Each row comes from the steps of one walk. Every step used is in the known rows, and no mark comes twice. Write the walk behind each row, first mark first.
Known rows
keze-sivon-fogasiz-bobub-ridu: [1.746,0.813,-1.701,2.940,2.298,1.777,-5.282,3.229,-0.365,-0.303,0.207,1.003,0.655,-0.327,-6.249,-0.103,-1.144,-1.501,0.555,0.683,-1.293,-2.504,-3.600,-0.086,-2.341]
fedug-bobub: [0.410,-1.537,-1.041,-1.484,1.887,0.317,-0.892,-2.941,0.583,-0.757,-3.301,0.743,0.419,-1.841,2.685,-0.989,-2.091,-0.689,1.417,2.159,0.354,-1.623,-0.928,-0.349,-0.372]
gino-fogasiz-bobub: [-1.327,-0.369,-3.307,0.124,0.894,-0.436,0.042,0.883,-1.540,-0.154,-2.192,0.602,-0.136,-1.423,3.118,1.136,-0.859,0.532,-0.055,0.119,-0.735,1.318,-1.568,3.348,-1.383]
keze-sivon-fogasiz-gino: [3.641,-3.544,-2.827,-2.247,1.224,-0.128,0.396,0.597,-0.057,-2.077,0.037,-1.001,-0.355,-0.545,-0.435,1.079,0.638,0.127,-0.998,0.453,-1.258,-1.945,5.679,-2.035,-0.161]
fogasiz-sivon: [0.901,-2.952,-1.241,0.332,1.143,-0.658,2.219,-2.287,0.022,2.457,-1.723,3.265,-1.172,1.700,0.020,-2.899,-1.370,-2.541,1.286,-1.411,0.466,-0.569,1.156,2.792,-0.137]
keze-sivon-fogasiz: [2.888,-0.532,0.191,-0.658,2.101,0.155,0.746,-3.126,1.186,-0.053,-0.301,0.998,0.042,1.025,-1.363,0.912,-0.893,0.783,-1.578,1.598,-1.150,1.251,0.152,-0.080,-2.918]
fedug-fogasiz: [-0.503,-2.506,0.531,-0.495,-1.130,-0.398,2.603,-3.227,0.977,-1.591,-0.587,0.062,1.495,-0.745,-0.126,0.528,-0.166,-1.365,1.860,0.287,0.678,0.039,-1.764,1.153,0.291]
sivon-fogasiz-bobub-soneni-ridu: [1.454,3.738,1.504,-0.370,-1.405,-2.213,-2.457,1.664,-1.216,-1.806,0.312,-2.367,1.341,2.039,-4.074,-2.174,-1.100,-0.079,-0.934,2.041,-0.613,0.029,-3.304,-1.402,-2.519]
bobub-soneni: [-0.317,0.950,0.719,1.089,-0.259,-0.247,3.359,-3.017,-1.153,-0.065,-0.164,-0.166,1.776,2.031,-0.468,-4.350,-2.423,-0.598,-0.549,2.501,1.363,4.517,0.283,-0.939,-0.278]
bobub-soneni-ridu: [-0.518,1.832,3.715,-0.535,-1.599,-1.965,-1.759,-2.043,-0.604,-1.490,-0.676,0.164,1.479,4.234,-1.910,-4.847,-3.087,-0.464,-1.058,0.879,1.911,1.492,-2.211,0.579,-2.157]
fedug-bobub-soneni: [2.559,0.601,0.285,1.400,1.233,0.476,2.242,-2.720,-0.475,-1.375,-2.627,-1.684,1.743,-0.434,1.411,-3.360,-2.088,-1.845,1.350,2.293,0.665,1.229,0.580,-3.321,0.524]
gino-ridu-soneni: [-2.151,2.726,1.607,0.394,-3.312,0.637,1.906,-2.380,-0.431,2.128,2.678,0.357,-4.690,3.300,4.022,2.593,-1.808,-0.419,-2.456,-3.071,-0.303,2.079,-2.217,-0.229,-3.128]
fogasiz-bobub: [-2.329,-1.413,-4.103,-0.527,1.916,0.030,-1.018,0.806,-2.422,0.408,-1.262,1.310,0.924,-1.832,-0.444,-1.360,-0.995,-0.864,-0.032,3.744,-0.050,-1.060,-2.192,3.186,-1.436]
bobub-sivon: [-2.360,1.952,1.436,0.718,-0.347,-2.258,2.492,-0.900,-0.097,2.904,2.320,2.922,1.579,-0.284,-0.750,-0.952,-0.216,1.449,-0.437,2.614,0.322,2.314,-0.267,0.290,0.388]
fedug-fogasiz-gino-bobub-sivon-keze: [0.922,-4.265,0.413,0.997,0.258,2.344,3.000,1.205,2.354,2.053,1.011,-3.899,1.161,-4.200,0.719,3.265,4.296,-0.640,1.646,-1.887,-0.366,-1.941,4.608,-1.275,5.937]
keze-sivon: [0.645,-3.962,-1.235,1.011,4.083,0.698,-0.533,-3.082,-0.657,0.044,-3.029,3.141,0.095,1.673,0.888,-1.766,-2.213,-1.492,-1.159,0.916,0.697,-0.407,0.257,4.080,-3.106]
ridu-soneni: [-3.842,0.835,0.136,-1.327,-2.190,0.726,3.543,-3.024,0.209,1.118,2.253,2.268,-5.397,2.849,0.904,-2.146,-2.123,-0.180,-1.175,1.037,0.935,1.215,-0.239,-0.475,-2.493]
sivon-fogasiz-bobub: [0.187,1.020,-2.847,-1.714,0.157,-0.564,-0.358,0.943,-0.763,0.336,0.794,-0.664,0.800,-2.268,-2.293,0.972,0.000,1.029,-0.460,3.913,-1.776,0.161,-2.395,-0.394,-1.500]
soneni-ridu: [-2.557,-0.170,2.699,-3.030,-1.388,-2.247,-4.043,-2.305,0.300,-1.042,-1.117,2.509,0.116,2.879,-0.839,-2.852,-3.020,0.460,-0.969,1.059,1.610,-0.736,-3.978,3.489,-3.020]
fogasiz-gino-bobub-sivon: [-1.612,-0.695,-0.664,-0.941,0.489,-0.505,1.147,2.268,-0.365,0.381,0.710,0.367,0.867,-2.267,3.235,2.673,4.543,2.737,-0.045,-1.638,-0.072,0.317,4.123,0.707,3.773]
fedug-fogasiz-gino-ridu-soneni: [0.301,-0.440,-0.162,0.107,-4.681,0.696,2.998,0.675,-0.398,-1.411,3.122,-3.102,-4.451,1.353,3.899,4.774,1.094,-2.749,-0.295,-5.419,-1.059,-2.078,2.024,-2.308,0.266]

Which walk is each row?
[-1.320,2.413,0.620,-1.587,-3.487,3.255,-0.635,2.058,1.838,-1.237,3.796,-0.500,-5.779,1.264,-0.568,2.258,2.128,1.563,0.019,-4.273,0.159,-0.818,1.763,-4.524,0.631]  sivon-fogasiz-gino-bobub-ridu-soneni
[-0.365,-1.038,-0.775,3.364,0.923,0.287,2.029,1.552,0.750,5.317,1.154,-1.350,0.252,-3.180,-0.606,0.857,-0.562,-0.447,0.010,1.271,-0.777,0.987,0.680,0.139,1.688]  gino-fogasiz-bobub-sivon-keze
[-1.526,1.469,-1.267,2.749,-0.153,1.070,-4.050,2.789,-0.360,-0.254,-1.075,1.431,-0.098,-0.675,-1.499,-0.413,-2.094,-0.365,1.423,-2.238,0.274,0.294,-3.913,1.865,-1.177]  gino-fogasiz-bobub-ridu
[-1.543,-3.682,-2.734,-3.852,0.874,1.324,-0.635,0.149,-0.701,-2.257,-2.189,-0.286,-0.240,-2.130,5.030,1.889,2.989,2.070,-0.029,-1.641,0.818,-0.420,3.870,2.574,2.370]  fogasiz-gino-bobub
[-0.183,4.372,2.442,-0.889,-1.866,-2.629,3.269,-1.140,1.610,2.544,4.609,0.800,1.337,-0.699,-2.644,1.417,0.994,3.385,-1.105,2.450,-1.245,3.940,-0.722,-3.370,0.271]  bobub-sivon-fogasiz
[-0.285,1.487,0.739,0.470,0.039,-1.477,-3.126,1.412,-2.592,-1.563,-1.340,-0.909,1.781,2.423,-2.478,-4.314,-2.088,-1.580,-0.712,1.929,0.844,-1.168,-3.172,1.433,-2.279]  fogasiz-bobub-soneni-ridu
[-0.062,-1.338,-0.073,0.165,-0.533,-0.332,2.528,2.407,0.515,-1.335,1.011,-1.298,1.658,-3.258,2.636,4.663,6.076,1.070,1.809,-3.088,-0.434,-1.166,3.443,-0.278,4.763]  fedug-fogasiz-gino-bobub-sivon
[-2.640,1.944,1.636,0.329,0.437,-0.047,1.417,-0.700,0.665,2.002,0.608,2.095,1.449,-1.115,2.694,2.452,3.170,3.085,-0.264,-0.656,0.359,2.752,-0.407,2.430,1.777]  gino-bobub-sivon
[0.688,2.502,-1.070,3.266,0.334,2.979,-1.598,2.988,-0.026,0.261,2.421,1.069,-5.173,2.254,-4.943,-0.034,-0.936,-2.415,-0.061,-0.873,-1.075,-3.144,-1.814,-2.546,-3.684]  keze-sivon-fogasiz-bobub-ridu-soneni
[4.525,-0.142,2.144,-1.224,0.725,0.050,-3.312,1.216,0.038,-4.250,-1.934,-3.149,0.541,3.074,0.770,1.021,2.433,0.479,-1.414,-3.024,-0.331,-1.299,2.696,-0.714,-0.271]  keze-sivon-fogasiz-gino-bobub-soneni-ridu
[0.307,-0.243,1.973,-2.147,-0.909,-0.461,-2.966,1.000,-0.889,-4.027,-2.212,-2.298,0.797,2.332,2.156,-1.405,1.105,0.583,-0.642,-2.171,1.507,-0.515,1.704,0.733,1.046]  fogasiz-gino-bobub-soneni-ridu
[0.811,-1.359,-2.125,-4.631,-1.885,-1.264,1.107,0.176,0.177,-1.357,2.088,-1.328,-0.176,-1.309,-0.415,0.471,0.682,2.216,-0.675,1.422,-0.730,0.128,4.062,-3.294,1.143]  sivon-fogasiz-gino
[0.071,1.588,0.959,1.143,1.187,-1.532,1.164,-0.709,0.888,1.558,-0.163,1.301,1.685,-2.542,0.728,0.080,0.223,0.077,1.575,2.362,-0.232,-0.584,-0.247,-2.136,1.162]  fedug-bobub-sivon
[1.541,1.149,3.375,-0.294,0.034,-1.312,-2.807,-1.774,-0.050,-2.699,-2.984,-1.284,1.298,2.102,0.127,-3.771,-2.858,-1.763,0.902,0.852,0.997,-1.557,-2.304,-1.389,-1.151]  fedug-bobub-soneni-ridu
[-0.687,1.997,4.003,-1.169,-0.460,-0.268,-2.662,-1.721,-0.368,-2.416,-2.505,-0.488,1.151,3.413,1.512,-1.827,0.049,1.074,-0.932,-1.601,1.730,1.805,-2.717,2.404,-1.011]  gino-bobub-soneni-ridu
[2.522,-4.599,0.011,1.891,0.713,1.473,3.180,-3.192,2.668,5.144,-1.991,0.062,-2.835,0.961,1.452,-1.478,-2.564,-2.856,0.892,-3.553,0.074,0.989,2.982,1.454,1.534]  gino-fogasiz-sivon-keze
[-1.302,2.438,-1.375,2.566,0.074,-2.187,1.799,3.000,-1.121,2.130,0.975,1.235,0.912,-1.975,1.328,1.855,1.057,1.232,0.168,-0.129,-1.313,1.817,-0.599,1.137,0.399]  gino-fogasiz-bobub-sivon
[-0.537,0.467,-1.037,2.836,0.016,-1.568,2.531,2.852,-1.159,1.062,1.617,-0.129,2.841,-3.334,-2.390,1.838,2.639,-1.783,1.949,1.673,-1.252,-1.752,-1.495,0.403,1.561]  fedug-fogasiz-bobub-sivon
[-0.047,0.242,0.046,-1.696,-1.236,2.192,-4.076,2.266,1.546,-2.494,0.860,-0.653,-0.002,-1.275,-1.027,2.197,2.440,2.759,0.954,-3.065,0.403,-0.108,0.777,-1.732,2.370]  sivon-fogasiz-gino-bobub-ridu
[2.233,-1.432,-0.277,0.293,1.981,3.408,-5.092,2.334,1.259,-2.837,-0.888,-0.151,-0.462,-0.293,-0.822,2.750,2.337,0.789,0.438,-4.096,0.034,-1.924,1.894,-0.571,0.972]  keze-sivon-fogasiz-gino-bobub-ridu
[-1.175,-1.795,-1.399,2.879,1.675,0.671,1.414,1.542,0.070,5.681,1.596,-0.887,1.070,-3.139,-3.687,-1.393,-0.868,-1.630,0.085,4.038,-0.312,-1.122,0.153,-0.246,1.689]  fogasiz-bobub-sivon-keze
